Known rows, with every step that occurs:
F > Y > Z > A > E > H: [-23.4  33.1  16.4   7.0   5.4  -3.6   6.7  -3.8  -5.6   0.4  13.1   8.3
  -2.4   3.9   3.2  13.1  -4.2  -6.7  -9.0  21.4  -0.4   1.3  32.3  21.0
  13.7]
F > Y > E: [ 14.2 -13.2  -0.2 -40.2  30.0 -14.6  37.7 -11.2  10.2 -11.8   6.7  -9.7
   1.2   8.4  13.0 -12.0   1.5   6.1   7.7   7.9 -28.6 -19.3  14.8 -13.7
   6.9]
Y > E > Q: [ 23.6 -10.1  -5.0 -40.1  10.2 -28.4   3.3   8.6  -2.9 -19.9 -13.0 -27.7
  -8.4 -13.9  29.3 -22.3  13.0  -4.9  25.0 -39.4   0.0   7.7  -1.8  -0.6
  12.7]
F > Y > Z > A > E: [-17.3  20.2   0.8  -6.6  23.0   6.7   5.3 -16.8  -6.4  -4.5  36.5   1.6
  13.3  11.3  -0.4  10.6  -1.3  -4.6 -12.0  42.7   1.7  -8.5  20.9  27.9
  40.1]
A > E > H: [ 27.6  -3.5 -12.2  21.4  13.6 -22.2 -19.7   2.4   7.8  14.6 -26.9  -4.1
  -6.8 -19.5 -10.3   2.4 -13.5  13.2  20.8 -34.5  22.8  12.2   4.2   0.6
 -15.9]
A > E: [ 35.0 -13.1 -26.9  12.9  31.1 -13.7 -14.2  -7.4   7.8  10.5  -2.6 -14.6
   8.8 -11.4  -9.1   1.4 -14.2  11.4  17.4 -11.7  24.2   1.5  -9.7   4.9
  13.3]
Z > A > E > H > F > Y: [-28.8  25.1   4.5  46.8  -2.1   5.4   7.9  -7.9  29.8   7.7 -25.9  13.4
  25.0  -8.5 -28.1  31.6 -10.2  24.0 -23.6   2.5  16.4 -24.4  39.9  24.9
  -7.7]
E > H > F > Y > Z: [-39.2  24.2  19.9  23.8  20.2 -24.4  27.5 -35.3  -1.3  -3.4 -12.3  20.4
  12.5  22.8  13.8 -11.4  10.8  10.3 -35.6  30.5 -20.9   9.0   9.5  11.2
 -27.1]
A > E > F > Y > Z: [ 14.4  25.6  24.0 -10.8  22.7   0.2   8.1 -41.1   6.9  -6.6  -8.5  19.7
  19.4   9.4 -11.7   0.7 -11.0  -4.1 -17.6  13.9  -3.9  10.3   9.8  -4.8
   8.8]
Y > E > F: [ 38.2  -8.1  12.1 -34.9  -8.1   1.0  15.8  -7.6   5.7   7.6 -19.8  -4.4
  10.5   4.0   7.3  -5.1   1.4   3.4  11.9 -38.8 -25.7  -8.6  -4.8 -18.4
 -16.9]
A > E > F > Y: [ 31.3   6.9   4.3   0.6   8.2   5.5   2.3 -36.8  30.8  -5.2 -27.6  20.5
  16.6  -7.4 -34.4  13.5 -14.9  18.6 -10.6  -9.2   2.0  -7.3  24.6 -12.2
  -4.5]
X > E > Y > Z > A: [-20.4   3.8  15.7  -1.3  -1.0  -2.9   1.7   4.1 -32.1  10.5   9.8  10.8
 -14.7 -22.6   7.7  30.8   6.0 -21.0   1.4  28.6 -40.4  -6.4 -16.6   0.0
  12.8]
H > F > Y > Z > A: [-53.4  15.1   3.7  16.9   8.1   2.8  28.4 -35.5  -7.8  -9.8  32.0   9.2
  32.3  32.3   8.5   7.5  20.8  13.8 -40.6  60.7 -19.7 -16.9  18.2  40.2
   9.7]
Y > Z > A > E: [ -2.8  12.8  -8.2   6.7  13.2   5.1 -12.1   0.4 -19.2  11.7  37.2 -14.8
  16.4   6.0   7.8   9.7  -3.0  -8.6   6.2  18.0  17.9   1.4  -5.9  38.2
  37.0]
Y > E: [ 28.5 -23.6 -10.7 -31.1  21.2 -16.9  15.5   4.4  -3.1   5.2   6.4 -21.2
   2.3   5.8  22.6 -15.2   1.9   0.3  23.9 -18.8 -18.0  -8.9 -13.0  -6.0
   4.3]
Q > X > Y > E > H: [  5.5 -20.9  17.5 -17.3 -23.1  11.7   8.4  36.1  -3.0  25.1 -17.8   3.3
 -31.0   9.5   3.7 -26.6   1.6  -9.4  13.3 -20.1 -21.7   2.1 -14.6 -47.3
 -47.4]
X > E > F: [ 14.4 -21.7  -2.2  -5.2 -18.3 -11.1   8.1 -11.2  23.8  14.2 -39.5  18.2
   6.0 -24.5 -13.3  14.1 -11.1  11.9  13.8 -30.4 -31.3   2.6 -15.7 -32.5
 -31.5]
Q > X: [ 16.1 -32.0 -29.9   6.1   8.4  -4.7 -10.5   1.1   5.3  11.5  26.9  -1.2
  -0.6   1.6  -0.4 -27.7  11.6  17.9   5.7   0.8 -14.4  13.9  -0.7 -12.9
 -20.7]
E > X > Y > Z > A: [-29.4   7.6   1.6 -15.3 -48.9  11.1 -17.7   6.6 -32.3 -23.7  32.7  -2.0
 -32.7  34.8  15.3  16.7   7.9 -17.5   2.2  40.7  -9.1   3.9 -24.8   5.1
  -3.5]
H > F > Y > E > X: [ -4.1   8.2  12.8  -3.9  17.8  -3.2  18.7   1.2  31.7 -28.1  -8.4  -7.7
  12.1  23.8  -3.4   1.0 -19.3   1.7  -4.5  -6.2 -11.4 -12.4   3.1 -14.8
 -14.9]
Z > A: [ -1.7 -19.9 -30.0  -1.5 -17.3  -3.6   0.6 -10.2  -8.7  -1.3  29.6 -14.2
   2.9   1.7   8.8  14.7  16.9  20.1   6.6  11.1 -11.3 -13.0  10.9  24.0
   6.3]
X > Y > E > A: [ 27.6 -25.1  20.0 -28.2 -26.1   9.9  20.5  17.8 -18.5   9.4 -16.7   2.2
 -26.2   0.1  15.2  -8.3  -9.7 -21.0   2.2 -27.5   0.7 -33.2 -24.4 -30.0
   2.4]
Z > A > E > H > F: [-17.0  15.5  -8.2  59.1 -12.8   6.4  -9.5   6.9  19.4  27.8 -27.1   0.6
  24.6  -9.3 -17.8  28.4 -11.8  22.2  -4.1 -24.3  29.8 -12.6  10.3  32.9
 -13.4]
H > F > Y > E > X > Q: [ -1.7  -0.2  -2.7  -1.4  30.6 -10.1  29.4   1.1  33.9 -31.7 -31.6 -17.3
  -1.3  19.9  11.5   4.1 -10.6  -0.6   6.8 -11.4 -12.6 -23.9  -1.1 -38.9
 -12.5]
Q > X > Y: [  1.4 -40.2 -18.8  -2.9 -15.5  11.2  -4.3  -6.1  -3.6  12.6   7.4   8.1
 -18.5   8.7  -9.7 -18.1  14.7  11.8  -1.4  22.4 -11.6   5.1 -22.1 -26.8
 -30.9]

Rows:
[ -7.2  13.3  11.1   0.8  -3.5  -2.9  -5.6 -20.5 -53.5  -3.5  34.3   0.5
 -13.3   1.7  16.1  17.4  30.2  -6.9 -14.3  41.7 -32.3  -5.0   1.6  28.1
  17.6]	E > Y > Z > A
[  8.1  26.3  12.1   1.6 -15.0  24.2 -13.1 -10.1 -10.6  12.7  10.7   6.4
  24.6   5.6  -5.2  20.1  -3.4  -7.7  -5.7  -4.0   8.0   3.5   2.7  25.4
  15.0]	Y > Z > A > E > F
[ 31.8  17.6  14.7  11.3  46.8 -13.3 -20.8 -19.5 -35.7   7.5  -2.4  -0.4
  -8.7 -15.8  -5.0   3.9   1.5 -14.2  -4.3  15.9   4.8  10.0 -21.5  10.3
  24.5]	A > E > Y > Z
[-53.2  10.7  27.0  31.5  21.9  -9.4  22.8   5.9  25.9  27.1 -18.0  39.5
  16.3   0.6  -7.7 -20.1 -12.3  -7.2 -24.9  13.9 -31.7  25.0  -7.5 -31.8
 -46.6]	Q > X > E > H > F > Y > Z
[ 42.4  -4.2 -37.3  17.4  25.5 -17.6 -30.5  12.9  23.5 -20.4 -22.8 -28.3
 -23.6 -10.4   0.3  15.2 -20.8  -5.5  40.2 -33.0  31.1   5.6 -13.3 -32.6
  -2.0]	A > E > X > Q
[ 15.4 -18.8 -21.9  -1.5  -5.5 -17.6 -22.1   4.9  -2.7 -16.5   5.8  -7.2
 -14.8 -16.0   8.2 -32.6  20.1  14.7   6.4 -22.5   0.1  34.1   8.3  -7.3
 -12.9]	E > Q > X
[-23.4  14.1   6.7 -14.6 -23.9  10.2 -17.5   6.3 -30.1 -12.6  -1.7  -5.7
 -11.7  -5.9  12.4   7.6  16.4 -22.7   4.9  17.1  38.7   8.1 -17.2  27.7
  33.5]	X > Y > Z > A > E > Q
[  8.7  -1.1 -20.8  14.8 -16.1  14.0 -34.1  31.8   4.5   1.5  13.3 -11.5
   4.5 -29.8 -15.8  -7.0   3.5   1.9  12.7 -29.4  33.1  18.8  22.9  15.2
  16.9]	Z > A > E > Q > X
[ 10.0 -18.3   6.0 -47.1 -17.2  -9.8  12.2   8.8 -12.7 -16.5 -32.8 -18.1
 -29.4  -5.8  19.0 -15.5  17.2 -13.6  21.4 -16.8   0.8  -2.2 -23.1 -16.7
   0.7]	X > Y > E > Q
[ 43.4 -13.4  11.7 -17.4  -0.1  -5.5  12.7  21.6 -13.7  10.9   0.8  -5.4
 -11.3  -4.3  22.2 -16.7 -15.3 -13.1  10.1 -50.5  -2.3 -20.6  -3.5 -15.6
  14.1]	Y > E > A
[ 12.6  -7.0 -28.8  13.2   1.3   5.0 -14.6   2.7   4.3  10.2  16.2 -13.4
  13.7 -13.8 -11.4  21.3  -6.6  11.7  13.6  -0.5  22.4 -12.7   7.8  29.2
  24.5]	Z > A > E
[-61.1  30.5  18.5  28.4 -10.9  -5.7  24.4 -21.9  -4.4  -2.8  11.3  17.3
  17.4  22.6  15.3  12.9  17.4  10.3 -41.0  38.2 -22.5  -5.7  27.7  31.0
 -14.5]	E > H > F > Y > Z > A
[ 31.9  -4.2 -21.4   2.7  14.7 -22.7 -27.6  -0.8   3.5 -14.0 -25.7 -20.1
  -3.7 -31.8  -1.2  -6.4  -3.6   5.8  22.1 -34.5  40.3  19.4  -0.9  14.1
  20.3]	A > E > Q
[ -2.1  25.5  -4.4   8.8  -8.0   7.7 -36.2  21.7  -9.3 -14.5  40.0 -17.6
  -3.6  16.3   1.4  18.9 -19.5 -18.1  16.2   3.5  22.9  15.7 -10.6  25.2
  21.3]	Y > Z > A > E > X
[-16.6  -4.9   3.2 -22.3 -16.1  -2.7 -11.9   2.5 -30.5 -11.0   8.8   7.2
 -27.6   6.8  18.7 -35.8  33.2 -14.2  -5.9  21.8   0.8  39.6 -25.8 -12.5
  -8.9]	E > Q > X > Y > Z
[-31.4   8.3  -3.7 -18.6   5.2  -6.2  20.8 -29.5 -18.4 -19.9  53.5   2.6
   1.2  25.3  21.7   1.3  21.6   4.0 -19.0  58.2 -32.4  -8.4  27.6  27.7
  19.9]	F > Y > Z > A
[  1.2  -2.4 -11.7   8.9 -41.4  26.8 -32.7  19.7   3.6 -13.6   0.2  -9.4
 -24.8   0.8 -24.4  41.5 -18.8  -6.7  16.1   2.6  31.9 -10.7 -12.8   0.0
  -0.1]	Z > A > E > X > Y
[-40.4  29.7   7.5  27.2  30.3  15.2  13.7 -23.3   6.7   0.6  19.7   6.5
  47.2  19.5 -11.2  15.3  -5.0   4.0 -31.7  41.8  15.6 -19.1   9.9  40.9
  31.3]	H > F > Y > Z > A > E
[ 18.3 -35.0  -2.8  17.9 -11.1   3.1  -5.0  40.5   9.8  32.1  -2.8  25.0
 -11.0 -30.8  -7.5 -14.8 -28.6 -13.0   5.7 -41.1  -6.2   6.4 -13.8 -49.9
 -13.1]	Q > X > E > A
[ 10.6  -6.3   6.5 -38.8  16.8  -6.0  15.5  14.4  14.0 -25.1   4.6  -7.2
  -8.9  -6.8   8.0 -39.2   9.5  -5.6   3.2 -19.1 -17.4  11.8  28.2 -27.7
   5.0]	F > Y > E > Q > X
[ 21.6 -17.3  -3.4 -31.0   5.4  -8.7  -2.1  32.8   2.5  -7.1   4.6 -21.0
  -7.3 -11.5  16.4 -44.3  10.3  -6.9  22.4 -42.6  -2.3  22.4   2.6 -19.5
  -0.5]	Y > E > Q > X
[ 38.0  -1.4 -22.7  14.1  10.1 -12.9 -40.1   9.2  18.5 -15.7  -3.7 -17.4
 -13.9  -4.8 -15.4  14.2 -30.1   4.2  28.7 -24.8  30.5  16.1 -12.9  -4.8
   1.8]	A > E > X
[ 30.1  -8.1 -20.2  12.9  15.6  -5.8 -35.7  19.9  15.8  -2.1  -7.7  -9.7
  -3.6 -30.3 -13.5 -25.5  -0.5   2.5  16.1 -35.2  38.9  35.4   1.1  -5.4
   7.0]	A > E > Q > X
[-33.5  36.0  13.8  49.4   0.8   2.0  -6.4   6.8  -5.8  25.1  -4.9   1.6
  30.7   6.4  -0.1  14.9  -5.8   1.1 -12.7  -2.0  24.4   4.9  -2.3  41.6
   0.0]	Y > Z > A > E > H > F
[-18.6  -6.4  21.3   3.0 -14.8   0.4  26.7   5.7   6.5  21.3 -55.1   1.2
  -0.6  13.3   5.8  -2.5   1.4   2.6  -3.2 -16.3  -6.6 -19.6 -29.4 -14.7
 -42.8]	X > Y > E > H > F
[-31.6  -5.8  -3.3 -16.8 -30.1  10.3   6.0 -14.3 -42.3   0.2  32.4   2.3
 -11.1  27.5  20.9   7.2  27.8  -5.5  -7.6  55.6 -18.1  -7.5 -20.6  21.7
   5.8]	X > Y > Z > A
[-19.2   6.5  -0.9  -4.7 -10.9  20.8  -7.8  -2.4 -25.8  13.6  20.8  -1.0
   1.0  13.1   0.9  15.9   4.1 -15.0  -0.8  38.9  17.5 -10.2 -24.7  22.1
  27.5]	X > Y > Z > A > E
[-40.1 -10.7   7.4  40.3   8.3  -7.1  23.6   8.7  48.4  25.5 -40.1  36.4
  12.8 -16.8 -26.6  -4.4 -18.3  15.5 -16.7  -7.9 -29.3   8.1   8.6 -42.1
 -57.6]	Q > X > E > H > F > Y
[-39.4  41.7  11.7  19.1  16.7   1.8   5.0 -13.7   1.1 -22.0  -3.8   3.3
  35.4  -3.1  -4.2  10.4   2.6   0.1 -27.3  22.2  30.0   0.9  20.7  47.7
  37.1]	H > F > Y > Z > A > E > Q
[  8.4 -35.1  -0.4 -32.3  -3.2  22.5  11.9  22.0  -2.1  16.9   6.6  -3.4
 -13.6  14.9   1.0 -26.8   5.7  -9.9  10.7   0.2 -16.4  -6.5 -30.2 -39.4
 -21.3]	Q > X > Y > E
[ 12.4  13.3   4.1   0.4 -19.2  24.4   5.7 -28.3  23.8  -7.0  -8.9  17.1
  21.0  -8.0 -33.8  36.2  -8.1  16.7 -15.3   2.6  -2.2 -22.9  40.6   7.4
   7.7]	Z > A > E > F > Y
[ -4.5  -7.5  -9.0   4.3 -37.0  32.3 -28.1  29.3  -1.5   1.5  -7.0  -1.0
 -16.0 -23.6 -22.6   1.5   7.5  -4.6   6.9  -7.5  35.3   6.9  -0.1   2.1
   8.7]	Z > A > E > Q > X > Y
[ 18.2  -4.6  -0.2 -15.4  -9.9  -7.6  20.2 -51.0  15.9 -20.6 -16.2  22.8
   2.3   4.2 -10.9   5.9   9.1  28.1 -19.8   5.3 -32.5  -6.6  28.6 -15.9
 -23.0]	E > F > Y
[ 27.3 -29.0  23.4 -17.8 -25.6  33.9   9.6  40.0 -12.5  26.2  -1.3  14.2
 -25.2   6.6   3.7 -27.5 -12.6 -25.7  -5.4 -30.9   1.1 -17.3 -19.5 -47.7
  -9.3]	Q > X > Y > E > A
